In the rows, zero is written as 128.
Known rows, with every step that occurs:
biduk/manulub/sike: [ 99 123 157 133 120 138 133  91 129 138 176 165 184 113 180 103 137 131
 111 117  93  89 126 137 132 127]
risosef/biduk/manulub: [145  98 129 152 119 129 136 119 150 132  94 138 141  89 211 109 134  81
 162  89 129 116 184 184 149 101]
fara/fakug/manulub: [107 143 126 132 133  66  92 161 110  95 145  98 134 176 102  81 147 179
 130 142 145 140 132 163 130 176]
manulub/fakug/reto: [136 133 186 118 135 149 121 166 146 115 174 114 115 179  85 122 116 136
  77 121 173 123  81  76  73 157]
manulub/biduk/reto: [184  99 103 129 112 113 137 120 138 120 126 112 104 146 153 161  95 137
 228 143  69 168 130 120 143 103]
mitabi/reto/biduk: [120 130  85 170 186 177 134 155 144 141  97 141 107  89 122 136 111  96
  98 168 118 122 142  80 157 107]
risosef/biduk/manulub/sike: [116 107 123 156 117 133 129  94 136 131 138 158 168  92 215  90 129  84
 165 114 108 101 183 172 150  98]
risosef/biduk/notin: [109 111  77 112 131 155  89 131 145 145  93 123 119  98 143 131 163  95
 183 166 143 129 194 171 142  99]
sike/manulub/fakug/reto/biduk/notin: [169 131 129  54 119 184 102 137 140 154 135 130 129 126  68 160 109 102
  80 122 188 113  90 102  76 135]
reto/biduk/manulub: [148  95 115 103 149 176 121 113 173 149  93 157 132  74 164 133 127 100
 108 114 121  94 169 157 108 122]
biduk/reto/fakug/fara: [150 183 131 181 148  62 152 130 110 129  82 116 117 152  60 171 133 187
 128 102  86 142 101  88 135 114]
fakug/reto/biduk/manulub: [136  79 103 126 139 180 114 135 183 134 127 158 133  88 152 137 114 112
 117 117 148  83 125 130  87 142]
mitabi/reto/fakug: [ 96 159 117 201 152 123 161 154  86 138 109 145  98 135  87 147 149 134
  80 140 115 125  87  33 156 104]
risosef/biduk/reto: [165 132 103 178 136 110 128 154 151 126  73 109 117 124 179 124 100 104
 221 102  96 161 181 157 163  82]
fara/fakug/reto/biduk/risosef: [113 113  78 145 154 154  84 151 160  98 124 114 116 106  94 112 131 141
 171 161 184 134 152 155 127 117]
sike/manulub: [130 151 141 117 105 127 140 116 111 149 148 117 159 119 130 128 100 119
 104 103 120 144 109 122 157 122]
notin/biduk: [ 67 135 138 126 116 145 173 124 109 136 132 110 144  95 177 131 127 147
 134 118 128 146 126 154 156 136]
manulub/sike: [ 60 145 134 132 136 141 116 110 123 130 193 142 165 129 128  96 125 144
 116 172  90 117 132 105 136 129]
sike/manulub/fakug/reto: [162 147 183 110 103 135 137 143 118 132 175 111 142 161  95 127  88 120
  71  83 173 134  62  82 102 147]
fakug/manulub/sike: [ 42 146 134 110 121 104  98 127 112 114 188 145 158 170 133  69 135 142
 111 179 100 118 132 139 128 171]
notin/biduk/reto/fakug: [116 158 129 157  99 103 192 138  89 142  78 116 119 125 155 173 129 171
 167  73 106 159  99 120 146 106]
fakug/fara: [100 156 143 151 169  95 131 116 133 123 141 105 150 111  78 126 133 166
  87 153 112 128 128 134 149 151]
manulub/fakug/fara: [141 169 203 116 168 105 134 130 128 115 148  96 126 155  47 118 131 150
  41 127 141 128 110 105 107 159]
mitabi/reto: [107 144 123 195 163 140 147 159 117 132 131 127 124 123 126 127 120 117
 102 153 111 132 109  74 178 117]
risosef/biduk: [115 119 104 150 137 133 122 139 145 128 107 115 118 102 168 104 124  92
 168 131 125 143 187 159 153 102]
mitabi/reto/fakug/manulub: [ 81 161 112 184 138  92 144 161  74 123 108 147  96 170  92 126 159 131
  80 148 121 125  86  59 151 142]
sike/manulub/biduk: [163 108 116  98  80 125 151  81 103 139 164 119 139 115 149 145  92 111
 161 131 104 158 112 124 155 115]
biduk/manulub: [135 111 159 133 122 136 138 114 143 141 131 142 154 113 176 127 141 123
 110  88 114 104 131 154 133 130]
risosef/biduk/manulub/fakug: [179 112 173 128 123 132 136 123 145 126 102 132 125 125 184 104 132  71
 125  71 155 118 170 166 118 111]
risosef/biduk/manulub/fakug/fara: [181 129 177 144 144 102 142 111 142 119 101 120 140 112 153 110 134  92
 104  79 153 112 166 175 128 123]

Rows:
[172 126 210 103 126 137 140 123 141 132 139 136 134 153 143 123 139 116
  69  69 142 104 114 130  98 140]	biduk/manulub/fakug
[182 131 168  94 174 148 128 108 167 134 100 142 130  97 106 136 129 112
  46 102 144  88 147 146  86 146]	reto/biduk/manulub/fakug/fara
[135 147 213 118 126 111 194  99 110 129 129 115 165 105 159 138 138 147
  69  62 153 114 103 171 131 159]	notin/biduk/manulub/fakug/fara
[ 40 162 125 120 108  85 117 120  78 121 159 160 126 180  89  98 169 158
  89 160 105 113 109  94 107 154]	reto/fakug/manulub/sike
[177 116  99 133 113  47 104 147 110  87 134  95 112 189 129 114 118 181
 219 146 110 167 128 162 136 153]	fara/fakug/manulub/biduk/reto
[115 179 135 172 121  71 203 125  84 133  79 108 133 114 117 178 131 191
 145  82 104 152  97 127 155 118]	notin/biduk/reto/fakug/fara
[145 148  95 167 110  64 123 158 116 121  51 125  89 164 148 124 132 116
 198  99 108 156 162 145 139 103]	risosef/biduk/reto/fakug/manulub
[178 112  97 137  99  95 153 114 108 123 105 127  78 156 123 180 120 150
 210 129  73 163 111  82 124  91]	manulub/biduk/reto/fakug
[135 129 206 103 106 141 187 116 109 139 130 124 151 116 194 135 136 126
  87  54 153 120 104 162 121 144]	notin/biduk/manulub/fakug
[115 105 114 106 149 180 114  90 160 144 137 177 161  75 168 114 126 106
 109 136 100  80 163 148 111 119]	reto/biduk/manulub/sike
[ 84  97 101  84  95 110  96 101 121  96 137 126  94 161 152 101 148 100
 199 192 122 169 170 190 162 134]	fakug/manulub/biduk/risosef
[162  93 100 150 147 139 105 151 164 111 130 132 143 101 123 124 123 159
 136 114 173  93 121 143  91 145]	fara/fakug/reto/biduk/manulub
[104  91  60  90 149 205  78 153 180 146 119 144 116  95  92 159 140 126
 134 190 159  96 131 118  78 140]	fakug/reto/biduk/notin
[125  82  78  68 109 160 104  99 130 140 142 130 109 119 117 167 161 130
 189 206 109 136 142 134 125 119]	manulub/biduk/notin
[121 123 117 174 137 110 106 171 134  98 174  97 142 145  89 109 127 190
 143 134 164 126  93 111 113 151]	fara/fakug/reto
[165 165 196  92 109 130 141 124 107 144 153 108 142 152 102 125  98 112
  62  81 146 146  94 104 125 133]	sike/manulub/fakug
[137 110  82 151 161 142  93 165 159 104 140 112 125 112  89 116 113 166
 139 151 172 116 122 121  94 144]	fara/fakug/reto/biduk
[151 138 149  86 114 179 116 123 140 131 133 124 120 124  97 128  95  77
  97 106 192 140 116 126 116 112]	sike/manulub/fakug/reto/biduk/risosef
[ 73 153 127 120 112  82 122 139  92 123 118 138  98 178  88 119 171 151
  88 134 127 127 111 107 104 158]	reto/fakug/manulub
[154 106 105 108  99  76 112 132 124 105 125 117 102 187 156 129 111 139
 213 156  79 168 130 154 136 149]	fakug/manulub/biduk/reto
[107  90 103 105 107 151 121  80 133 111 137 121  95 120 154 129 141  97
 211 184 114 170 171 163 174  87]	manulub/biduk/risosef
[112 109  67  61 162 203  79 126 169 162  88 142 113  81  98 156 156 113
 127 189 133 108 175 144 104 122]	reto/biduk/notin
[153 103  89  65  76 146 120  80 105 157 150 129 140 107 124 171 127 114
 172 160 118 148 117 133 146 113]	sike/manulub/biduk/notin
[172 134 156  86 119 166 125 139 139 140 147 123 128 131  87 136  78 103
  70  96 176 123  86  89  85 138]	sike/manulub/fakug/reto/biduk
[ 52 170 115 185 134  92 139 148  66 122 149 164 120 169  93 109 155 136
  82 170 106 112  85  46 148 136]	mitabi/reto/fakug/manulub/sike
